In the rows, 128 means zero.
Known rows, with every step that occurs
Y-P-X-R: [123 114 150 138 172 127 150  82 137  89  98 130 145 171  85 143 154 152
 175 142 143 175 113 149 104 125 128  92  52 137 186 118 138 128 116 124
 149 163]
P-X: [123 114 160 137 162 143 153 104 116  66 118 132 122 142 112 145 136  97
 185 163 113 159 151 121 122 155 120  89 123 127 127 133 125 138  58 137
 114 130]
X-P-S-D-Y-G-T-W: [137  77 130 145 220 121 127  82 120 150 152 108  54  79 163 118 172  37
 115 158 106 134 116 122 131 169  86 122 142 151 184 114 138 157 128 150
 145 197]
M-W: [ 84 119 154 144 123 132  99 112 138  91 136 133 191 102 108 130 106 125
 115 151 139 130 103 146 143 122 149 128 127  78 110 138 109 135 135 134
 110 154]
W-T: [131 144  46 166 125  89 121  89 123 110 166 120 139 148 140 156 128 146
 128 131 106 121 141 156 119 129 125 135 146 123 122 105 132  99 150 159
 143 163]
M-W-T-G: [ 82 131 110 166 119  92  99  89 152  99 165 124 175 117 107 140 103 132
 117 156 124  99 141 157 140 120 148 131 125 104 104 113 109 121 147 159
 117 177]
D-Y: [114 121 111 100 124 128  85 124  85 134 125 159  92 140 156 132 141 126
 141 105 148 141 132 142 110 155 137 146 113 180 148  99 177 123 110 155
 130 104]
R-Y-G-T: [147 150  99 101 161  96 137  89  61 131 118  73  79 141 161  73 130 162
 145 145 163  79  99 109 158 157 148 147 158 149 147 197 109 115  94 146
 174 106]
R-X-P-Y: [150 129 149 150 172 131 156 105 122 128 128 152 116 123 136 115 131  74
  86 184 111 118 107 160 159 157 114 121 105  88 167 240 125 125 167 110
 154 166]
D-S: [ 98 117 109 106 122 105 126 118  87 126  86 167  87  94 141 145 143 124
 135 109 143 136 114 154 106 150 155 143 121 151 169 118 108 150 105 143
 150 192]
X-R-Y-D: [ 85 113 135 140 162 111 119  74 110 142 103 169 118 149 142  92 142 201
 158 146 139 103  83 115 169 116 125 149 105 129 149 217 125 119  79 158
 186 138]
W-M: [124 142  87 144 113  89 114 135  95  85 134 150 146 122 135 149 101 138
 129 135 101 120 155 177  93 127 108 141 143 122 128  94 159 103 179 149
 172 153]
D-Y-H: [101  92  98  83 129 127  99 132  65 150 126 166 152 152 147 133 146 128
 142  88 150 147 126 141 100 157 150 149 114 179 156  77 178 108 127 162
 151  76]
N-Y-D: [108 126 106  76 161 135 102 104  73 149  86 145 165 131 155 124 184 127
 118 118 179 112  94 124 140  80 167 152 131 145 146 138 144 108  98  71
 162 125]
C-N-Y: [139 105 111  82 155 137  92 139  60 149 117 147 110 151 178 141 161 100
 114 134 167  81 116 134 160 105 121 142 153 125 131 159 145 165 114  98
 178 123]
C-N-Y-P: [149 108 107  80 165 131  98 135  62 150 109 135 130 161 165 147 168 113
 115 126 183  93 104 148 141  98 129 137 123 130 154 148 150 165 136  90
 186 137]
M-W-T-G-Y-R: [ 71 145 112 160 129  87 104  86 153  99 161 106 179 130 119 132 103 148
 123 148 148  92 135 145 139 118 172 134 124 112 100 129 126 110 144 174
 137 177]
S-P-X-R-Y-G: [135 151 161 158 198 135 124 100 138 108  97 129  95 170 138 127 156 125
 171 183 108 146 132  56 167 185 102 145  81 180 184 141 127 116  45 147
 151 140]
D-Y-G-T-W-M: [113 118  83  89 141  93 106 101  77 129 123 104  42 154 164 110 139 143
 137  99 164 115 119 137 108 166 153 143 138 212 154  62 185  85 137 167
 162  92]
S-P-X-R-Y: [133 152 163 166 187 141 120 104 138  95 101 154 109 163 139 128 150 125
 170 188  96 144 134  62 160 183  96 145  74 177 178 153 124 125  46 149
 147 153]
G-Y-R-X-P-S-D: [121 158 149 118 188 104 157 116 124 133 100 104 114 121 165 107 142 133
 123 138 167 108 113 108 135 164 155 147 119 117 149 234 163 129 127 168
 197 177]
C-N-Y-P-X-R: [131  96 125  90 179 136 102 112  65 133 101 153 116 174 157 148 173 118
 140 140 171 105 107 142 150 103 117 126 116 130 160 159 151 163 109  98
 191 140]
C-Q-Y: [103 104 121 105 135 150  99 158 116 133 146 130 129 136 130 139 128  94
 120  82 192  62 132 124 126 124 143 164 114 115  88 196 151  64 109 128
 125 121]
Q-Y-R-X-P-S-D: [ 93 141 114 112 171 134 139 118 158 154 108 128 134 127 110 119 145  96
 134 108 172 134 166 132 117 174 151 137  90 101 106 193 120 119 138 109
 170 148]
C-N-Y-R-X-P-S: [132 115 111  94 206 132 111 113  65 152 114 133 121 153 180 144 163  79
 107 144 178  90 102 132 178 103 114 139 155 110 141 182 144 177 112 102
 202 138]
X-P-Y-Q: [159  63 151 168 192 147 113  81 102 129 149 123 138 117 169 127 161  32
 108 173 115 159 130 138 138 118  92 107 108 103 165 142 132 109 155 119
 139 154]
T-G-Y: [124 133 176 113 131 101 145 149 148 172 129 115  58 142 132  89 122 142
 130 131 145  57 182 100 127 141 152 132  97 206 130 168 150 129 122 159
 135 149]
Q-Y-G-T-W-M: [112 112  95 107 140 115 132 126 133 139 122  90  68 166 115  96 133 133
 134  83 164 104 165 133  90 175 164 132 121 167  97 136 127  68 161 113
 157 118]
C-N-Y-G-T-W-M: [137 102  90  79 167 106 109 126  53 139 119 109  74 160 185 127 156 112
 108 131 174  58 104 135 153 117 129 140 170 154 136 130 156 137 142 111
 203 118]
Q-Y-R: [ 88 140 108 107 135 140 117 131 156 142 115 120 148 163 109 118 134 126
 152  77 184 132 170 127 100 144 177 134 100 133  76 145 127  96 134 111
 154 106]
T-G: [117 128 156 120 126 104 141 138 164 174 136 120  78 130 110 103 120 121
 129 136 133  75 185 110 140 125 132 121 100 189 125 111 123 138 125 136
 118 125]
R-X-P: [149 132 135 133 149 126 168 120 142 135 126 141 111 116 133 113 122  95
  89 152 116 120  90 156 166 148 111 123 124 108 173 244 126 130 141 116
 159 164]
C-Q-Y-D-S-P: [ 92 104 104  97 166 137 100 155 108 144 116 141 147 126 145 143 159  98
 123  75 222  72 125 106 122 124 169 179  92 121 118 178 153  67  72 133
 148 152]
N-C-Q-Y-P-X: [108 132 129  54 169 159  84  97 113 108 105 135 138 150 126  40 155  72
 135 112 195  88 115 147 117 105 130 147 109 129 105 147 144  76  86 118
 156 106]
T-W: [112 114 146 148 122 119 144 139 165 116 153 118  84 131 117 100 118 120
 115 140 121  71  61 128 122 150 147 116 119 205 117 122 139 128 157 144
 112 145]
G-T-W: [117 119 110 124 130 103 164  99 136 106 133 101  72 134 149  71 115 149
 121 140 129  80  86 107 111 157 151 120 138 185 111 124 115 117 156 137
 144 137]
Q-Y: [113 115 123 115 118 153 112 147 140 146 126 145 120 151 106 119 135 115
 139  89 149 127 177 138  91 161 152 134  95 136  86 171 117 105 137 102
 126 131]

Rows
[113 134  96  74 125 104 103 133 119 150  97 148 115  62 144 140 176 127
 145 126 156 141 143 150  94 181 130 152  72 121 188  73 168 135 148 146
 155 149] -> S-D-Y-P
[101 110 172 151 169 137 140  71 105  69 109 163  93 160 118 121 132 138
 203 182 103 139 125 118 151 164 104 106 113 140 140 199 118 134  38 158
 147 135] -> P-X-R-Y
[127 148  79 156 126  69 132 102 137 142 166 109  90 159 142 130 124 153
 129 132 118  73 178 134 118 137 141 141 124 179 124 134 146 100 146 183
 148 178] -> W-T-G-Y
[138 190 142 163 205 131 111 112 140 130 102 128 158 157 146 132 154 100
 112 193 131 129 143  73 151 172 137 158  57 131 160 112 132 109 150 121
 154 136] -> S-P-Y-R-X
[109 126 116 162 114  91 136 143 144  87 158 132  97 125 120 114 101 127
 117 146 100  67  79 161  99 149 135 123 129 200 116  99 160 110 192 157
 144 166] -> T-W-M
[151 154 122 124 167 114 138  97  67  87 116 120 145 150 123 105 139 149
 176 163 154 113  94 147 117 152 145 123  90 147 169 208 122 143  91 138
 157 158] -> R-Y-P-X
[106 124 141 144 149 113 115  75 115 132 106 161 107 163 125 100 132 200
 156 149 129 110  78 136 154 125 114 145  83 146 170 211 124 122 119 149
 182 151] -> X-R-Y-P
[128 142 168 167 184 145 123 108 157 102  99 152 111 163 133 140 152 118
 164 178  91 158 142  60 153 176  95 137  72 173 175 121 128 121  57 143
 138 152] -> S-P-X-R
[128 147 157 157 202 134 126  98 137 104  94 151 128 161 143 128 165 132
 172 182 115 145 129  57 158 172 112 143  69 165 178 148 127 123  32 150
 155 155] -> S-P-X-R-Y-D
[ 96 121 148 146 140 119 111  80 113 134 114 171  89 153 138  95 123 190
 154 156 113  97  90 121 170 135 103 152 112 143 148 223 118 122  99 158
 174 136] -> X-R-Y
[142 108 132 126 191 111 163  98 112 143 110 146 105  93 149 122 146  77
  88 158 130 148 101 144 167 167  80 138 110  94 188 220 133 153 120 128
 162 172] -> R-X-P-S-D-Y-Q
[101 141 122 118 218 103 127  94  99 147 103 144 108  82 135 147 162 100
 126 159 141 147 145 115 136 185  96 154 110  92 151 114 135 184 113 151
 147 167] -> P-S-D-Y-R-X
[137 120  99  96 164 101 153  87 113 147 109  43  71 151 145  98 141 149
 127 111 167 125 131  98 146 139 146 122 159 142 146  93 120  91 125 125
 162  85] -> Y-G-T
[104 130 103  77 115 110  97 136 117 151 105 159  95  53 157 137 168 117
 144 133 140 130 154 136 111 189 121 157 101 117 163  86 162 134 128 153
 145 132] -> S-D-Y
[150 158 154 157 182 143 127 126 144  95 108 133 128 152 134 145 152  95
 156 175 105 157 151  66 137 181 108 136  82 170 169 105 129 127  61 133
 125 150] -> S-P-X
[114 103 127 121 214 106 115  93  85 146 108 139 108  76 145 150 170  93
 126 154 136 167 153 108 130 176  75 154 107  98 151  87 132 179 101 152
 131 163] -> P-S-D-Y-Q
[103 138 134 131 163 110 120 101  85 104  69 187  73 122 152 140 158 122
 164 154 122 142 117 108 131 189 135 158  86 186 206 147 104 148  44 160
 165 210] -> D-S-P-X-R-Y
[108 100 108  89 154 138 112 139 110 141 136  89 102 147 139 123 133 106
 118  75 210  59 133 111 134 128 154 164 130 120  98 179 144  45 106 127
 141 102] -> C-Q-Y-G-T
[104 162 113 121 191 107 163  92 154 140 107 102 151 107 135 124 136 104
 119 143 166 135 106 123 166 135 134 128 125  89 151 163 131 139 131 136
 190 140] -> Y-R-X-P-S-D
[110 165 112 120 161 115 162  98 159 131 112  98 156 136 137 116 122 115
 122 128 170 129  95 131 166 117 153 121 128 112 146 171 137 116 133 131
 188 118] -> Y-R-X-P
[ 81 108 113 117 193 102 138  95 110 132  61 166 151 118 147 139 192 146
 156 123 178 160 111 100 125 128 170 140  78 133 189 105 125 133  32 150
 179 189] -> Y-D-S-P-X-R
[118  87 106  89 130 116 101 102  74 133 106 135 116 142 174 127 149 135
 135  93 181 172 120 126 126 131 119 147 101 169 156  90 174 107  92 154
 138  76] -> D-Y-Q
[ 98 119 114 105 154 145 115 142 132 134 141 115 143 139 138 131 128  83
 115  84 210  63 112 128 144 117 152 161 118 109 102 221 154  57 112 127
 155 120] -> C-Q-Y-R-X-P
[111 139 125  59 156 148  78 100 109 122 115 132 132 127 152  36 141  79
 108 126 180  68  92 133 149  85 115 162 148 123 108 132 144  83  91 135
 156  94] -> N-C-Q
[128 104  94  73 186 123  94 136  50 162  86 157 129 140 194 149 191 106
 114 124 196  91 109 117 155 106 144 158 127 131 161 140 147 168  80 104
 200 155] -> C-N-Y-D-S-P
[157 137 147 166 199 136 103 109 118 128 104 125 158 152 162 135 165  94
 108 186 127 154 151  65 146 161 104 160  50 135 167  91 129 103 133 116
 134 130] -> S-P-Y-Q
[ 84  98  97  93 147 128 125 135 116 158  89 160 142 130 119 123 173 128
 146  69 198 139 161 142  79 146 195 139  81 124 111 156 118 111  93 113
 157 165] -> Q-Y-D-S
[110 116 131  99 164 100 143 133  82 135  83 134 122 124 171 115 167 165
 135  98 195 115 109 118  96 137 199 150 109 139 156 197 162 121  80 170
 184 193] -> G-Y-D-S
[ 74 152 114 154 131  81 120  87 154  98 150 114 177 131 114 129  96 152
 113 154 150  86 125 151 150 127 172 137 119 103 106 163 125 112 149 170
 145 177] -> M-W-T-G-Y-R-X
[109 105 138 123 153 151 128 115 146 119 105 147 133 183  77 129 153 135
 172 101 159 163 165 153  75 159 151 110  45 143 129 166 126 105 129 100
 142 155] -> Q-Y-P-X-R
[118 111 117 101 143 141 120 138 139 165 118  95  90 164 104 118 150 119
 138  77 174 132 174 128 111 161 161 131 110 140 104 148 122  83 130 103
 136 104] -> Q-Y-G
[119 123 138 143 213 113 131 104 113 142 119 136 114  70 125 151 159  90
 123 172 112 145 157 108 129 173  78 144 121  77 140 107 109 191 117 138
 125 188] -> P-S-D
[ 75 121 135 172 141  89 112  68 150  82 150 131 164 144 100 137 113 157
 142 165 131 110 129 155 131 127 154 121  92 116 129 145 126 115 135 175
 135 201] -> M-W-T-G-Y-P-X-R
[ 88 157  94  67 126  98 118 126 130 151  90 145 113  60 156 132 160 127
 142 130 166 127 140 133 130 187 137 158  98 106 163 102 167 127 130 156
 174 118] -> S-D-Y-R-X
[147 149 112 110 158 106 126 105  68 138 124  83  91 139 147  90 134 149
 146 143 159  84  97 120 164 153 144 148 149 151 147 198 118 118  89 145
 161 107] -> R-Y-G
[113  91 114  84 199 129 100 114  55 145  78 175 115 152 186 150 194 110
 138 139 183 104 112 111 162 113 132 147 117 135 167 151 145 165  52 115
 205 154] -> C-N-Y-D-S-P-X-R
[108 148 165 109 143  93 146 137 159 170 121  94  77 151 134  91 121 147
 141 121 169  60 177  90 131 128 170 131  98 205 122 152 155 121 121 165
 154 133] -> T-G-Y-R
[119 147 102 111 184 101 131  99  52 114  89 150 142 115 164 104 164 146
 168 153 174 107  95 114 134 159 170 151 103 144 171 200 111 148  24 157
 181 175] -> R-Y-D-S-P-X
[146  81 135 145 218 129 113  91 112 159 147 117  78  76 156 143 178  30
 120 154 108 158 138 130 138 158  76 127 140 125 189 117 140 159 116 145
 140 192] -> X-P-S-D-Y-G
[137 150 151 152 201 128 130  84 130 103  93 123  85 171 147 114 154 137
 171 183 110 141 134  50 165 189 105 145  86 180 183 142 119 111  48 148
 160 137] -> S-P-X-R-Y-G-T
[ 87 113 117 160 125  84 110  85 139 100 156 111 177 125 125 129 107 147
 113 149 146 104 133 142 141 116 147 137 116 107 111 137 122 108 139 170
 131 174] -> M-W-T-G-Y-Q
[105 149 139 151 195 134 104  81 104 115 122 118 169 150 135 131 146  96
 136 178 151 128 154 124 125 133 158 121  92  88 109  93 133 109 179 125
 146 108] -> P-Y-R
[149 157 114 127 193 101 127  96  66 124 115 120 140 112 130 110 150 145
 145 168 152 106  96 143 120 158 125 150  87 122 173 194 112 172 120 136
 162 187] -> R-Y-P-S-D
[ 91 154 110 102 137 135 138 131 159 143 103 123 145 164 104 111 127 134
 137  84 189 125 155 135 115 157 175 136  93 120  86 193 125  95 140 104
 165 110] -> Q-Y-R-X
[120 112 102  93 144 131 131 119 130 158 112  85  79 168 117  99 146 133
 137  78 177 126 178 118 104 168 164 132 118 143 100 148 112  78 135 102
 149 102] -> Q-Y-G-T
[153 111 146 144 178 127 163  95 117 127 121 140 127 123 144 113 135  78
  82 177 126 135 101 151 169 149 103 121 100  84 171 236 123 119 157 110
 159 153] -> R-X-P-Y-Q
[140  85 138 151 205 136 110  96 112 150 151 142  90  71 156 141 170  31
 120 160  95 155 138 136 127 159  72 129 132 119 183 130 137 169 118 142
 136 204] -> X-P-S-D-Y
[103 117 154 116 187 107 143 114  96 123  70 151 111 142 170 117 175 168
 156 120 178 129 113  92 109 154 181 150  85 157 176 199 160 120  49 179
 190 204] -> G-Y-D-S-P-X-R
[ 67 124 104 152 134  76 108  88 128 105 143 133 173 108 125 137 122 149
 119 143 156  98 129 155 126 120 182 141 114 109 122 132 120 122 123 177
 142 210] -> M-W-T-G-Y-D-S
[132 130  77 152 130  64 140  94 131 141 158 100 102 160 150 129 128 158
 127 127 133  88 173 127 128 126 132 139 117 175 127 128 145  91 137 181
 152 165] -> W-T-G-Y-Q
